Each row comes from the steps of one walk. Every step used is in the known rows, and no mark comes twice. Write the walk behind each row, first mark first.
Known rows:
tetek tegiti vezi vegizu: -0.45  -1.67  +1.56  +2.42  -1.50  +1.08  +0.07  -1.06  -0.79  -0.39  -1.95  -2.30  -1.27  -3.14  -1.98  -2.01  -1.36  -2.55  +1.94  -1.04  +1.43
kevi tegiti vezi vegizu tetek goniz: +1.73  -0.45  +0.48  -3.76  -0.51  +1.54  -1.73  +1.23  -1.48  -0.27  +3.03  -1.19  -1.85  +0.59  +1.14  -2.08  -1.60  -2.45  -1.18  -1.46  -1.92
goniz dabu vegizu kevi: -2.48  +2.44  -0.39  +1.72  +2.11  -0.35  +0.16  +0.28  -0.96  +2.57  -3.40  +0.29  +4.01  +1.83  -0.26  -0.23  +2.27  +4.55  +0.15  +1.85  -0.19
kevi tegiti: +2.86  +0.56  +1.74  +1.91  -2.36  -0.48  +0.86  -1.09  -1.76  -1.37  +0.92  -0.83  -5.06  +0.10  -1.60  -0.41  +1.92  -6.38  -1.38  +3.08  +1.30
tegiti vezi: +0.69  +1.89  +1.47  +3.03  -2.50  +0.81  +2.13  -1.91  +2.04  -1.45  -1.55  -1.53  -0.72  -0.56  -2.26  -1.21  +1.04  -1.97  +1.97  +0.22  +3.33
tegiti vezi vegizu kevi: -2.01  +1.62  +3.17  +2.21  -0.82  +1.90  -0.28  -0.55  -0.06  +0.75  -3.22  -3.87  +3.00  +0.89  -1.47  -3.15  +0.22  +1.31  +3.17  -1.19  +0.58
goniz dabu tegiti: +2.06  +0.10  -1.91  +2.52  -0.24  -0.70  +1.17  -0.91  +0.32  -1.04  +0.76  +1.25  -2.08  +0.49  -0.82  +1.56  +1.94  -0.54  +0.93  +0.84  -0.86
vezi tegiti: +2.35  -0.78  +3.71  +2.89  -1.20  -0.13  +0.34  -0.81  -1.00  +0.01  -2.26  -3.41  -1.87  -0.63  -3.46  -3.04  +2.89  -5.08  -0.01  +1.64  +3.22
tetek tegiti kevi: -1.31  +2.49  -0.79  +3.44  -0.60  +0.57  +0.30  -1.93  -1.24  -1.72  +0.29  +0.11  -0.66  -3.81  -3.17  +0.07  -0.68  -2.75  +0.29  -0.41  +4.05
kevi tegiti vezi goniz dabu vegizu: -2.62  -2.61  +0.84  -1.57  -1.31  -3.38  -0.49  +1.32  +1.84  +2.94  +0.22  +1.66  -0.96  +0.83  +2.77  +2.93  -0.80  +1.64  +0.07  +1.85  -2.12
vezi vegizu tetek tegiti kevi: -1.64  +0.48  -0.87  +0.83  +0.04  +1.79  -1.22  -1.05  -3.59  -1.15  +1.62  -0.66  +0.95  -2.20  -2.93  -0.72  -2.12  -2.88  -0.52  -2.87  +1.10
vezi tegiti kevi: -1.93  +1.73  +3.10  +3.50  -2.66  -0.56  -0.47  -1.33  -0.51  +0.77  -0.44  -2.73  -0.69  -0.96  -4.01  -1.52  +1.24  -4.50  +1.77  +0.45  +3.46
tetek goniz: +3.98  +2.67  -0.90  -1.11  +1.80  +0.45  +0.01  +0.16  +0.05  -1.08  -0.25  -0.44  -1.14  -1.11  +0.44  -2.58  +3.04  -0.71  -1.09  +0.20  +2.80
dabu vegizu kevi tegiti: -3.21  +1.23  +1.08  +1.45  +0.37  -0.52  +0.43  -0.84  -2.46  +1.39  -1.98  +0.74  -0.49  +0.58  -0.49  -0.05  +0.51  -1.36  -0.90  +3.81  -0.10
goniz dabu vegizu tetek tegiti: +0.66  -1.44  -3.23  -0.03  +3.06  +0.78  +0.39  +0.12  -3.53  -0.47  -0.29  +2.53  +1.06  -1.68  -1.25  +0.80  -1.14  +0.56  -3.70  +0.34  -0.11
kevi tegiti vezi vegizu: -0.63  -1.45  +3.63  +1.84  -4.09  -0.16  -0.36  -0.90  -0.75  +0.66  +0.04  -2.83  -3.78  +0.05  -1.16  -1.27  -0.39  -5.18  +2.26  +0.68  -0.68
vezi goniz dabu vegizu: -0.75  -1.65  -0.52  -1.77  +1.82  -2.85  -0.35  +0.92  +0.61  +2.37  -1.92  +1.48  +1.62  +0.91  +2.44  +1.33  +2.00  +2.76  -0.68  +0.56  -0.54
tetek goniz dabu tegiti vezi: +0.57  +1.06  -1.86  +0.69  -1.05  -0.44  +0.64  +0.16  +3.42  -0.30  +1.64  +1.49  -1.67  -0.61  +0.88  +1.17  -0.53  +2.15  +2.35  -0.28  -0.99
tegiti vezi goniz dabu: +2.54  -1.07  +1.56  -0.95  -1.49  -0.80  -0.45  +1.77  +3.55  -0.04  +0.72  -1.41  +0.46  +1.44  +1.63  +1.13  +0.70  +2.50  +0.74  -1.34  -0.04
tegiti vezi goniz: +1.04  -0.93  +2.04  -1.01  -1.17  -0.27  +0.74  -0.37  +3.58  -1.44  -1.00  -1.20  +0.50  -0.33  +1.21  -0.30  -0.11  -0.09  +1.06  -1.50  +2.50

Which walk is each row?
-3.40  +1.05  -3.23  +0.64  +1.15  +0.18  -0.55  -0.33  -2.56  +0.57  +1.53  +2.28  +2.07  -1.65  -1.87  +2.04  -2.07  +0.85  -1.57  -0.99  +0.22
goniz dabu vegizu tetek tegiti kevi
+3.55  +0.46  -3.98  -2.14  +2.28  +0.65  -0.28  +1.02  -0.19  -1.43  +3.33  +2.19  -0.87  +0.82  +1.06  +0.97  +0.49  +1.69  -1.35  -1.09  -2.48
vegizu tetek goniz dabu tegiti
-1.12  +1.86  +2.98  +2.77  -3.08  +1.05  +0.90  -0.65  +0.88  -0.70  -0.25  -1.56  -1.20  +0.36  -1.44  -0.42  -1.00  -1.86  +1.18  +2.06  +0.94
vegizu kevi tegiti vezi
-2.51  -1.62  +0.00  -1.39  +0.22  -2.58  -0.07  +0.73  +2.75  +2.53  -1.71  +1.35  +1.72  +0.73  +2.53  +1.78  +0.28  +3.81  +0.97  +0.17  -0.61
tegiti vezi goniz dabu vegizu
-2.17  +1.16  +0.87  +1.34  +0.00  -1.20  -0.45  +0.58  -2.26  +2.45  -0.78  +0.62  -0.35  +1.78  +0.17  +1.06  +0.88  +0.83  -1.14  +3.88  -2.06
goniz dabu vegizu kevi tegiti
+1.90  -2.30  -1.32  -0.98  +0.55  -1.32  +0.12  +0.36  +1.91  -0.89  +1.27  +1.33  -1.27  +0.73  +1.92  +2.18  +0.81  +0.98  +0.48  -0.65  -1.55
vezi goniz dabu tegiti
+0.58  +1.63  -3.11  -3.88  +4.13  +0.55  +0.00  +0.07  -1.88  +0.22  -0.26  +2.11  +1.79  -0.02  +1.41  -1.72  +1.12  +0.73  -2.96  -0.39  +0.80
dabu vegizu tetek goniz
-1.27  +1.71  -0.23  -1.16  +1.56  -1.11  -1.62  +1.90  -1.74  +2.68  +0.28  +1.20  -0.31  +1.10  +2.17  +0.56  +0.69  +2.38  -1.63  +3.34  -2.50
tetek goniz dabu vegizu kevi tegiti
-0.06  +0.30  +3.49  +1.43  -1.25  +0.82  -1.33  +0.02  -3.32  +0.68  -0.51  -2.83  -1.59  +1.31  -0.89  -1.86  +0.82  -3.15  +0.17  +1.75  -1.32
vezi vegizu kevi tegiti
+5.31  +2.35  -1.18  -0.94  +1.21  -0.15  -1.13  +1.94  +0.33  +0.21  +1.20  -0.72  -0.99  +0.82  +1.08  -0.84  +3.57  +2.24  -1.16  +0.20  +0.17
tetek goniz dabu
-2.87  +0.25  +1.13  +2.20  -0.88  +0.99  -0.62  +0.30  +0.55  +1.35  -1.15  -1.90  +2.42  +1.47  -0.60  -0.53  -0.71  +3.13  +4.08  -1.19  -2.60
goniz dabu tegiti vezi vegizu kevi
-2.57  -2.80  -0.92  -1.06  +1.19  -2.09  -0.29  +0.95  +1.61  +1.73  -1.73  +2.05  +1.49  -2.09  +2.03  +2.22  -1.80  +3.76  -0.36  +0.33  -0.34
tetek tegiti vezi goniz dabu vegizu
-0.77  -0.96  +3.64  -1.26  -1.81  +0.11  -0.36  +0.85  +2.45  -0.49  +0.27  -1.42  +0.02  +0.45  +2.03  +0.48  -1.94  +0.01  +0.41  -0.03  +0.12
vegizu kevi tegiti vezi goniz
+0.05  +0.21  -0.85  +3.18  -2.46  -0.55  +1.87  -1.06  +2.95  -0.96  +0.58  +0.93  -1.67  -0.01  -1.17  +1.75  -0.45  +0.42  +3.00  +0.18  -0.41
goniz dabu tegiti vezi
-0.89  -2.28  +0.41  -0.88  -0.91  -0.69  +1.33  -1.23  +4.22  -1.85  -0.24  +0.91  -0.52  -1.04  +1.80  +1.15  -1.65  -0.28  +2.34  -1.59  +1.01
dabu tegiti vezi goniz
-2.15  -1.16  +1.58  -1.49  +0.64  -1.89  -1.39  +1.84  -0.80  +2.59  -0.34  +0.70  +0.67  +1.91  +2.67  +1.81  -0.09  +2.26  -1.55  +2.50  -2.68
vezi goniz dabu vegizu kevi tegiti
+0.21  -2.01  -0.54  -0.31  -1.15  +1.50  -0.16  +0.04  -0.73  -0.26  +1.82  -0.67  +0.39  +1.92  -0.84  -0.02  -1.40  -0.57  +1.46  -2.76  -3.39
goniz dabu tegiti vezi vegizu tetek
+1.93  +0.58  -0.22  -3.45  +1.06  +2.13  -1.18  +0.85  -0.73  -0.29  +1.13  -1.61  +1.10  +0.51  +0.81  -3.12  -0.44  +0.05  -0.34  -2.98  -0.36
tegiti vezi vegizu tetek goniz
-4.06  +0.42  +0.62  -0.93  +1.40  -0.77  -0.49  +1.27  +2.31  +2.81  -2.94  +0.24  +5.44  +1.60  +2.18  +0.90  -0.48  +7.04  +1.20  -0.04  -0.97
tegiti vezi goniz dabu vegizu kevi
-0.61  -1.11  -2.97  +0.01  +3.22  +1.28  +1.20  -1.26  -3.70  -1.50  -1.36  +2.42  +1.04  -2.87  -1.56  -0.25  -1.43  -1.66  -3.60  +0.40  +1.77
dabu vegizu tetek tegiti
+2.94  +0.59  -3.13  -0.27  +1.36  -0.76  -0.01  +0.55  +0.93  -0.69  +1.88  +1.87  -2.18  -0.33  +1.27  +0.92  +1.54  +1.54  +0.23  +0.41  -1.48
tetek goniz dabu tegiti
+0.41  -1.70  +2.10  -0.64  -2.61  +1.87  -0.38  -0.38  -2.48  -0.71  +1.88  -2.11  -1.75  +1.61  -1.37  -1.33  -1.47  -4.80  -0.26  -1.10  -1.65
kevi tegiti vezi vegizu tetek
-2.07  +0.35  -1.37  +0.03  -0.94  -1.76  -0.71  -0.31  +2.17  +0.01  +2.76  +1.48  +0.23  +0.20  +0.82  +3.32  -0.42  +1.17  +2.22  -1.76  -0.81
vezi goniz dabu tegiti kevi
+1.09  -0.18  -0.69  +1.33  -0.30  +2.71  +1.66  -1.15  -0.45  -3.25  +0.27  +0.00  +0.08  -2.64  -2.67  -0.77  -2.81  -2.07  -1.25  -1.13  +2.60
vegizu tetek tegiti vezi
-0.72  +0.40  -1.85  -0.63  +2.13  +0.70  +1.62  -1.59  -2.56  -0.12  -1.69  +1.65  +2.01  +1.13  -1.13  -0.87  +1.08  -1.58  -2.29  +0.04  +1.27
dabu vegizu tetek
+1.18  +0.47  -2.96  -1.26  -0.04  +0.88  +0.56  +0.41  +2.30  -1.11  +3.13  +1.90  -0.37  +0.53  +0.94  +1.17  -1.74  +2.23  +0.75  -1.56  -2.00
vegizu tetek goniz dabu tegiti vezi
+4.65  +2.20  -1.94  -3.23  +2.80  +2.08  -0.10  +0.64  -1.37  -1.94  +1.54  -0.02  +0.57  +0.30  +0.29  -2.51  +1.53  -0.63  -3.08  -1.46  +1.43
vegizu tetek goniz
+0.82  -2.42  +1.07  -0.82  -0.11  +0.30  +0.39  -0.11  +2.62  -2.24  -0.82  -0.41  -0.24  -3.58  +0.98  +0.26  -2.46  -0.18  -0.17  -1.42  +2.75
tetek tegiti vezi goniz
+0.51  -1.96  -1.56  -3.73  +2.78  -0.49  -0.41  +1.21  -1.08  +1.02  +0.15  +1.65  +3.23  +2.51  +2.06  +1.19  +0.69  +2.31  -2.85  -1.17  -1.65
vezi goniz dabu vegizu tetek
